What can hang from each mark
K_843: K_769 K_963
K_769: K_843
K_15: K_148 K_993
K_993: K_15 K_400
K_932: K_253 K_820
K_148: K_15 K_62
K_119: K_647 K_931
K_931: K_119 K_959
K_959: K_820 K_931
K_118: K_218
K_647: K_62 K_119
K_218: K_118
K_820: K_932 K_959
K_62: K_148 K_647
K_253: K_218 K_932
K_400: K_769 K_993

Each row was made from one small tree. The marks that hang from a mark follow it in brackets, in the order of their numbers. Every link used is in the known rows. Write each row's tree.
In the rows, zero is written as 128.
Known rows
K_932{K_820{K_959}}: [108  95 138 168 103 113 169 123 139 145 105 170 147 119 106 157 111 135
 126 148 149 143 107 133 163 125 120 155 129 134  54 146 126 112 102 102
 103 143]
K_932{K_820}: [108  84 142 167 104 118 176 116 145 151 112 166 139 118 102 152 105 140
 132 151 145 146 107 137 161 122 121 151 126 131  66 155 120 112  99 108
 109 143]
K_400{K_993}: [127  81 121 146 103 110 168 115 141 150 113 179 135 124 107 138  82 140
 134 146 153 142 112 135 148 117 134 153 127 134  64 175 113 119  98 107
 112 159]
K_253{K_218 K_932}: [ 98  86 133 164  94 109 174 119 154 143 116 158 139 127 102 158 115 135
 131 154 145 125 101 140 154 107 120 139 129 137  51 153 123 133  87  87
 110 140]
K_843{K_769}: [122  85 137 143  91 114 178 117 145 157 122 174 129 116 101 134  86 129
 139 136 128 128 111 136 165 129 126 128 126 126  73 171 118 115  99 112
 125 144]
K_253{K_932{K_820}}: [107  84 139 175 109 118 172 123 146 148 108 154 143 124 103 158 116 132
 132 158 142 142 100 143 163 117 110 151 125 134  54 145 119 121 106  95
 102 139]
K_62{K_148}: [114  83 136 149 101 111 164 114 154 156 108 174 147 129 112 132  90 123
 141 151 141 148 108 139 168 116 139 132 123 134  72 173 118 107 111 125
 113 148]
K_932{K_253 K_820{K_959{K_931{K_119}}}}: [ 69  92 146 170  99 132 179 118 127 141 101 168 161 110 101 146 123 139
 113 167 161 156  82 123 177 129 117 168 149 145  57 133 134  99 101  66
  89 130]
K_15{K_148{K_62} K_993{K_400{K_769{K_843}}}}: [156  76 121 154  77 121 179 105 161 158 133 172 139 131 138 100  81 128
 184 125 114 146 118 145 147 110 136 131 152 115  88 212 105 125 146 123
 122 182]
K_253{K_218{K_118} K_932{K_820}}: [ 88  84 146 190  97 106 186 119 157 124 118 140 144 119  88 177 133 133
 123 161 145 125  97 136 149  95 114 143 129 137  42 137 118 138  74  75
 103 135]
K_820{K_932 K_959{K_931}}: [101 112 130 149  95 122 164 129 132 144  95 186 158 121 111 149 104 130
 124 150 160 152  97 119 170 127 134 159 139 145  56 142 136 112  98  89
 101 139]
K_253{K_218}: [ 98  85 137 157  89 107 177 112 156 144 119 170 136 122  99 153 105 142
 133 149 148 130 108 136 153 112 131 140 131 135  63 162 124 125  82  99
 117 147]
K_148{K_15{K_993{K_400{K_769}}} K_62{K_647{K_119}}}: [125  64 125 157  86 113 175  96 161 181 121 195 172 120 138  87  91 134
 173 142 131 156 100 141 154  95 145 142 134 132 105 213 109 102 154 100
 110 173]
K_959{K_820{K_932} K_931{K_119{K_647}}}: [ 62  97 133 141  81 129 169 113 118 144  86 183 165 102  99 115 100 132
 109 170 183 171  83 108 174 127 123 164 137 151  85 159 132  89  91  71
  91 113]
K_400{K_769{K_843} K_993{K_15{K_148}}}: [165  77 112 149  75 113 175 112 141 144 127 170 123 130 125 109  68 125
 160 128 133 139 125 132 144 117 136 138 149 126  70 204 112 129 123 123
 127 190]
K_769{K_843{K_963}}: [135  88 146 140  86 111 179 118 150 155 132 167 116 107 114 132  94 117
 157 124 114 124 126 137 154 134 126 114 132 121  75 177 121 122  99 116
 126 123]
K_119{K_647{K_62{K_148{K_15}}} K_931{K_959}}: [ 60  83 101 138  66 115 157 106 143 169  76 190 155 105 112  90  82  98
 126 179 164 174  85 118 175 110 112 126 119 146 110 195 127  73 121 103
  97 115]
K_820{K_932{K_253} K_959{K_931{K_119{K_647{K_62}}}}}: [ 39  98 134 149  74 120 169 119 130 136  83 189 158  99  97 120 104 117
 103 179 185 180  72 113 179 126 118 150 145 158  78 148 137  88 106  51
  80 114]
K_148{K_15 K_62}: [109  78 135 156  99 126 167 103 154 161 109 185 159 123 128 127  91 130
 154 152 132 150 111 138 158 113 128 142 126 120  77 182 109 107 124 117
 123 161]
K_119{K_647{K_62} K_931{K_959{K_820{K_932{K_253}}}}}: [ 31  92 121 155  76 128 167 118 124 140  77 177 155  90  83 118  94 121
  87 192 181 184  70 118 166 126  76 144 130 162  93 155 123  83  92  67
  96 103]
K_931{K_959{K_820{K_932{K_253}}}}: [ 76  97 139 169 104 137 166 118 122 137  97 168 159 112  90 153 102 140
 100 170 157 158  95 124 153 126  92 155 134 150  59 143 112 105  91  91
 119 133]
K_119{K_931}: [100  79 128 143  96 112 177 120 148 157 105 174 140 116 100 128  99 136
 131 151 151 144  97 138 166 126 124 145 125 139  83 167 127 107  93 102
 103 130]
K_118{K_218}: [113  74 149 154  96 105 182 115 154 146 115 164 134 119  95 152 106 135
 138 146 152 132 102 137 150 110 142 144 122 132  67 160 116 116  84 107
 119 144]
K_993{K_15 K_400{K_769}}: [142  84 129 154  88 116 168 113 164 169 131 178 137 127 105 119  81 151
 160 132 137 138 116 143 155 113 142 158 147 132  81 192 122 128 114 118
 120 182]
K_820{K_932}: [108  93 138 156 102 115 170 122 143 146 102 177 142 122 100 145  96 135
 131 144 153 151 111 129 158 121 129 144 125 138  66 158 119 116  98 107
 114 143]
K_148{K_15{K_993{K_400{K_769}}}}: [137  73 123 164  84 122 159 110 160 178 132 181 151 130 117 126  78 141
 172 124 133 147 123 140 145 111 142 147 145 122  81 206 113 126 143 114
 117 179]
K_647{K_62{K_148} K_119{K_931{K_959}}}: [ 76  82 109 138  75 104 172 111 138 164  78 183 143 106 101  89  93 115
 111 187 168 166  82 127 173 106 118 130 116 155 102 183 133  62 104  98
  99 102]
K_400{K_769{K_843} K_993{K_15{K_148{K_62}}}}: [162  76 109 149  77 118 180 104 144 142 125 176 132 130 140  96  67 123
 168 138 125 145 121 133 146 111 132 137 150 121  75 209 105 124 133 125
 130 198]
K_148{K_15{K_993} K_62{K_647}}: [112  74 123 159 103 125 169 100 159 164 107 188 171 130 151 117  95 122
 158 147 131 155 101 134 160 107 131 141 124 124  92 193 103 111 147 110
 120 158]
K_843{K_963}: [120  88 140 146  98 113 171 118 151 157 122 174 130 115 108 140  95 130
 147 132 127 133 118 138 159 130 130 130 130 126  72 173 123 114  97 112
 123 132]
K_119{K_647{K_62} K_931{K_959}}: [ 66  84 108 131  70 106 173 113 140 159  82 185 135  96  94 100  91 117
 113 176 175 162  80 124 169 120 106 142 119 151 105 181 131  81  89  87
  91 105]
K_253{K_218{K_118} K_932{K_820{K_959}}}: [ 89  97 142 193  95 101 179 126 149 119 112 143 151 119  91 182 136 129
 115 157 150 123  98 130 150  98 114 145 133 140  30 128 125 138  77  70
  98 133]
K_62{K_148{K_15}}: [109  81 133 156  97 120 156 108 154 164 106 179 159 131 122 132  86 118
 150 149 134 152 114 133 165 112 139 131 124 127  75 182 115 106 130 127
 121 157]
K_993{K_15{K_148} K_400{K_769}}: [144  85 118 158  86 121 168 111 163 163 125 171 140 137 119 114  80 147
 163 131 131 143 116 143 154 111 144 156 152 129  80 202 119 127 124 122
 125 195]
K_400{K_769{K_843{K_963}} K_993{K_15}}: [167  82 121 142  74 111 175 117 142 153 145 175 111 113 116 112  67 122
 167 118 120 126 135 128 143 126 131 125 150 124  71 201 120 133 114 117
 131 164]
K_400{K_769{K_843{K_963}}}: [147  79 150 142  73 103 185 121 148 156 145 173 117  99 105 124  85 116
 169 117 114 118 130 140 152 136 130 105 139 123  73 185 124 118 104 116
 124 139]
K_62{K_647{K_119}}: [106  74 142 141 100  96 184 108 151 161 105 182 151 111 113 119 107 135
 129 154 150 141  90 142 163 112 140 140 113 149  90 172 124  94  98  95
 105 131]
K_931{K_119{K_647{K_62}} K_959{K_820{K_932{K_253}}}}: [ 33  93 134 158  77 128 169 112 117 136  79 179 156  93  83 115  98 126
  85 192 187 183  79 113 164 120  91 150 134 157  86 162 120  77  96  66
  99 102]
K_932{K_253 K_820}: [ 88  75 153 178 109 125 178 113 148 144 116 159 144 116  94 162 110 143
 127 156 139 150  98 143 161 125 108 150 132 136  59 145 112 116 103  95
 111 149]
K_820{K_932{K_253}}: [ 88  85 147 167 108 123 172 120 145 138 107 169 145 119  94 156 100 138
 124 151 148 154 102 135 157 125 116 142 131 141  60 148 113 121 103  95
 115 149]

Write each row's tree
[ 83 107 129 176  91 123 171 126 137 137 106 157 157 122 109 171 134 131
 122 167 154 134  85 125 169 113 113 160 144 144  37 125 139 128  90  64
  91 136]
K_253{K_218 K_932{K_820{K_959{K_931}}}}
[112  82 130 148 107 115 185 104 159 149 100 182 164 129 145 114 103 123
 148 153 130 149  92 143 168 111 135 138 124 131  88 179 109 105 120 113
 117 165]
K_15{K_148{K_62{K_647}}}
[153  74 129 158  71 120 167 107 159 176 142 173 138 122 120 118  78 128
 181 115 122 139 128 139 139 115 136 130 146 118  83 208 111 131 144 119
 120 170]
K_148{K_15{K_993{K_400{K_769{K_843}}}}}
[ 58  87 135 134  65 123 171 107 130 153  91 187 157  97 103 106  92 126
 111 186 182 173  76 121 176 124 121 157 134 146  99 175 134  72  97  68
  89 104]
K_959{K_820 K_931{K_119{K_647{K_62}}}}
[ 70 101 140 183  87 111 189 124 135 122 102 150 162 113  95 160 147 130
 108 172 168 132  82 115 166 100 124 161 146 147  39 125 138 121  72  47
  83 114]
K_253{K_218{K_118} K_932{K_820{K_959{K_931{K_119}}}}}
[112  75 121 159 102 120 157 104 160 168 104 179 172 138 145 121  90 109
 155 143 134 158 103 130 167 106 143 126 124 132  89 194 109 110 151 121
 118 151]
K_62{K_148{K_15{K_993}} K_647}
[119  86 119 152 106 124 179 100 163 150 101 180 160 138 153 105  97 126
 149 154 127 153  94 138 172 106 134 149 132 131  93 188 109 112 128 119
 127 174]
K_993{K_15{K_148{K_62{K_647}}}}
[ 42  92 124 155  89 132 168 118 119 140  82 171 160  95  83 124 102 131
  91 176 173 171  75 114 165 129  81 153 131 160  84 149 119  97  86  74
  97 113]
K_119{K_647 K_931{K_959{K_820{K_932{K_253}}}}}
[105  73 131 145 102 105 189 100 154 151  95 184 162 122 141  99 106 127
 140 161 136 152  86 143 168 104 138 138 118 138  94 185 112  88 117 103
 113 153]
K_15{K_148{K_62{K_647{K_119}}}}
[114  74 116 156  95 116 159  98 167 182 107 182 171 134 141  98  93 123
 156 145 136 162  99 134 162  92 150 136 126 139 102 207 113 101 153 110
 112 151]
K_62{K_148{K_15{K_993{K_400}}} K_647{K_119}}
[ 97  80 131 156  82 117 156 109 158 164 101 186 155 126 122 126  79 108
 145 164 142 163 110 138 166 109 133 121 122 128  84 189 118  93 138 123
 119 147]
K_647{K_62{K_148{K_15}}}
[133  72 122 165  86 129 163 102 161 175 129 188 160 129 130 112  78 138
 181 132 126 153 117 142 147 105 137 147 144 117  86 210 106 121 152 117
 120 187]
K_148{K_15{K_993{K_400{K_769}}} K_62}
[159  86 124 150  74 118 175 108 164 161 135 165 127 131 123 107  80 134
 172 122 119 135 123 143 150 114 140 140 155 125  84 203 117 132 126 128
 129 186]
K_993{K_15{K_148} K_400{K_769{K_843}}}
[165  83 122 153  72 118 175 114 158 162 146 162 122 124 130 113  80 120
 185 102 104 134 132 141 143 125 138 116 157 113  84 214 115 133 138 122
 129 162]
K_15{K_148 K_993{K_400{K_769{K_843{K_963}}}}}
[ 94  75  95 146  95 115 187 101 138 157  76 180 164 122 143  76 109 123
 126 170 150 164  72 125 169 101 120 146 123 146 109 196 116  79 123  93
 104 126]
K_15{K_148{K_62{K_647{K_119{K_931{K_959}}}}} K_993}
[ 92  72 131 135  97  97 191 114 148 162  95 181 152 105 108 104 110 133
 124 160 156 145  79 138 171 115 131 141 113 155 102 170 129  88  95  86
  93 118]
K_62{K_647{K_119{K_931}}}
[ 87  73  99 148  89 116 167 102 141 177  80 183 173 121 133  84 102 111
 129 165 154 165  83 117 172 100 127 135 119 152 108 197 122  78 137 100
 104 117]
K_62{K_148{K_15{K_993}} K_647{K_119{K_931{K_959}}}}
[104  76 118 163  83 123 149 105 159 163 102 180 155 137 133 125  75 108
 151 158 142 170 112 133 161 107 134 125 129 122  86 202 112  98 157 121
 120 144]
K_647{K_62{K_148{K_15{K_993}}}}
[ 70  97 151 185  94 106 180 124 151 110 112 160 153 115  82 181 120 133
 108 151 156 136 100 124 146 105 120 137 139 148  35 132 118 137  75  71
 111 145]
K_820{K_932{K_253{K_218{K_118}}} K_959}
[ 79  89 151 172 106 133 166 120 134 135 107 165 159 116  94 160  97 142
 112 161 151 159  99 133 155 129 103 149 134 142  58 145 112 114 101  92
 119 144]
K_959{K_820{K_932{K_253}}}
[153  73 133 141  78 100 181 117 138 150 135 179 122 109 102 124  73 127
 156 130 142 128 123 137 141 123 135 129 135 132  67 186 115 123 104 112
 112 166]
K_400{K_769{K_843} K_993}
[ 73  79 108 145  70 113 164 106 137 173  77 187 154 108 109  88  90 111
 120 185 161 172  88 124 170 103 117 129 118 148 105 194 129  60 122 102
 104 110]
K_647{K_62{K_148{K_15}} K_119{K_931{K_959}}}
[143  76 117 162  87 118 167 113 160 163 126 170 143 138 121 121  82 142
 166 125 134 147 115 145 148 112 146 147 147 124  77 205 113 126 134 115
 116 184]
K_15{K_148 K_993{K_400{K_769}}}
[ 55  95 155 180  86 132 182 115 141 113 115 156 169 107  84 177 116 142
 103 171 158 146  83 121 151 110 111 153 148 150  49 128 120 127  68  58
 113 137]
K_959{K_820{K_932{K_253{K_218{K_118}}}} K_931}
[ 69 102 142 160  98 130 173 126 125 137  92 180 163 115 101 139 115 134
 111 162 168 160  86 115 173 128 126 161 148 151  57 137 133 105 101  66
  95 129]
K_820{K_932{K_253} K_959{K_931{K_119}}}
[ 65  74 115 141  68 111 157 108 156 166  86 188 155 109 114  97  77  98
 139 170 158 176  89 128 178 112 121 120 121 139 110 194 124  84 133 104
  95 126]
K_119{K_647{K_62{K_148{K_15}}} K_931}
[ 56  90 109 136  69 117 159 110 132 156  76 182 156 100 102  95  84 108
 105 192 176 176  76 120 177 117  98 135 120 155 106 181 128  69 101  96
  94 101]
K_119{K_647{K_62{K_148}} K_931{K_959{K_820}}}
[ 99  70 138 148  99 111 181  97 153 167 101 193 170 111 135 103 103 125
 145 162 135 151  91 138 163 103 134 137 115 137  96 187 112  88 125 102
 113 148]
K_148{K_15 K_62{K_647{K_119}}}
[135  74 120 165  84 124 151 106 162 177 127 181 160 136 124 116  74 126
 176 129 130 154 121 138 154 104 148 133 143 125  83 211 112 118 157 127
 119 182]
K_62{K_148{K_15{K_993{K_400{K_769}}}}}
[ 62  95 129 165 100 139 170 124 119 140  88 168 161 106  87 137 104 138
  94 174 165 163  84 122 161 128  84 156 134 155  73 142 120  99  88  82
 110 119]
K_119{K_931{K_959{K_820{K_932{K_253}}}}}
[ 81 103 119 154  95 130 169 127 116 148  82 175 156 107  94 128 100 135
 100 169 171 158  93 116 162 125  96 157 127 151  79 153 126  96  84  95
 109 113]
K_119{K_931{K_959{K_820{K_932}}}}
[ 66  75 127 144  70 111 160 100 149 163  87 191 155 112 115  93  81 103
 135 171 165 177  99 122 176 107 135 123 124 135 103 201 122  77 134 101
 100 124]
K_931{K_119{K_647{K_62{K_148{K_15}}}}}
[ 88 101 133 167  99 124 174 128 124 146  93 164 160 119 111 141 130 129
 118 169 164 148  84 122 179 121 120 169 142 145  51 134 140 103 103  66
  80 119]
K_253{K_932{K_820{K_959{K_931{K_119}}}}}
[133  94 113 155  97 127 162 107 167 160 113 165 138 146 127 122  88 147
 150 138 131 149 112 139 157 109 139 164 146 128  82 194 115 128 118 123
 129 179]
K_993{K_15{K_148} K_400}
[102 102 136 160  95 124 169 120 135 148 103 174 156 116 112 155 113 134
 127 157 153 147  93 128 172 128 124 166 139 140  56 139 136 107  98  88
  95 138]
K_932{K_820{K_959{K_931}}}
[ 96  99 134 141  91 117 174 120 130 152  97 185 156 116 110 125 110 135
 123 156 166 145  94 122 174 126 143 163 140 142  67 157 139  95  95  82
  92 125]
K_820{K_959{K_931{K_119}}}
[ 50 101 120 146  73 120 159 112 118 145  69 187 161 101  99  95  89 107
  95 192 190 188  88 104 174 109 110 138 126 155  95 178 126  66 106  89
  99  98]
K_931{K_119{K_647{K_62{K_148}}} K_959{K_820{K_932}}}
[149  77 106 157  87 115 169 112 142 146 118 176 136 138 123 117  68 138
 151 138 145 147 119 133 148 113 141 154 147 129  67 202 114 123 121 118
 122 198]
K_400{K_769 K_993{K_15{K_148}}}
[146  75 126 153  76 115 167 103 168 179 134 181 160 125 141  99  80 106
 185 120 118 145 115 138 156 104 148 113 141 130 100 211 110 124 164 125
 117 170]
K_62{K_148{K_15{K_993{K_400{K_769{K_843}}}}} K_647}
[ 59 106 124 138  69 113 167 121 127 144  77 196 155 102 105 110 100 115
 110 173 190 176  82 107 180 121 132 152 138 154  83 161 143  84 102  63
  79 108]
K_820{K_932 K_959{K_931{K_119{K_647{K_62}}}}}
[ 93 104 138 152  93 136 165 121 127 144 101 178 165 115 107 148  97 138
 119 163 161 158  95 122 165 130 121 162 137 141  67 147 127 105  95  91
 110 134]
K_959{K_820{K_932} K_931}
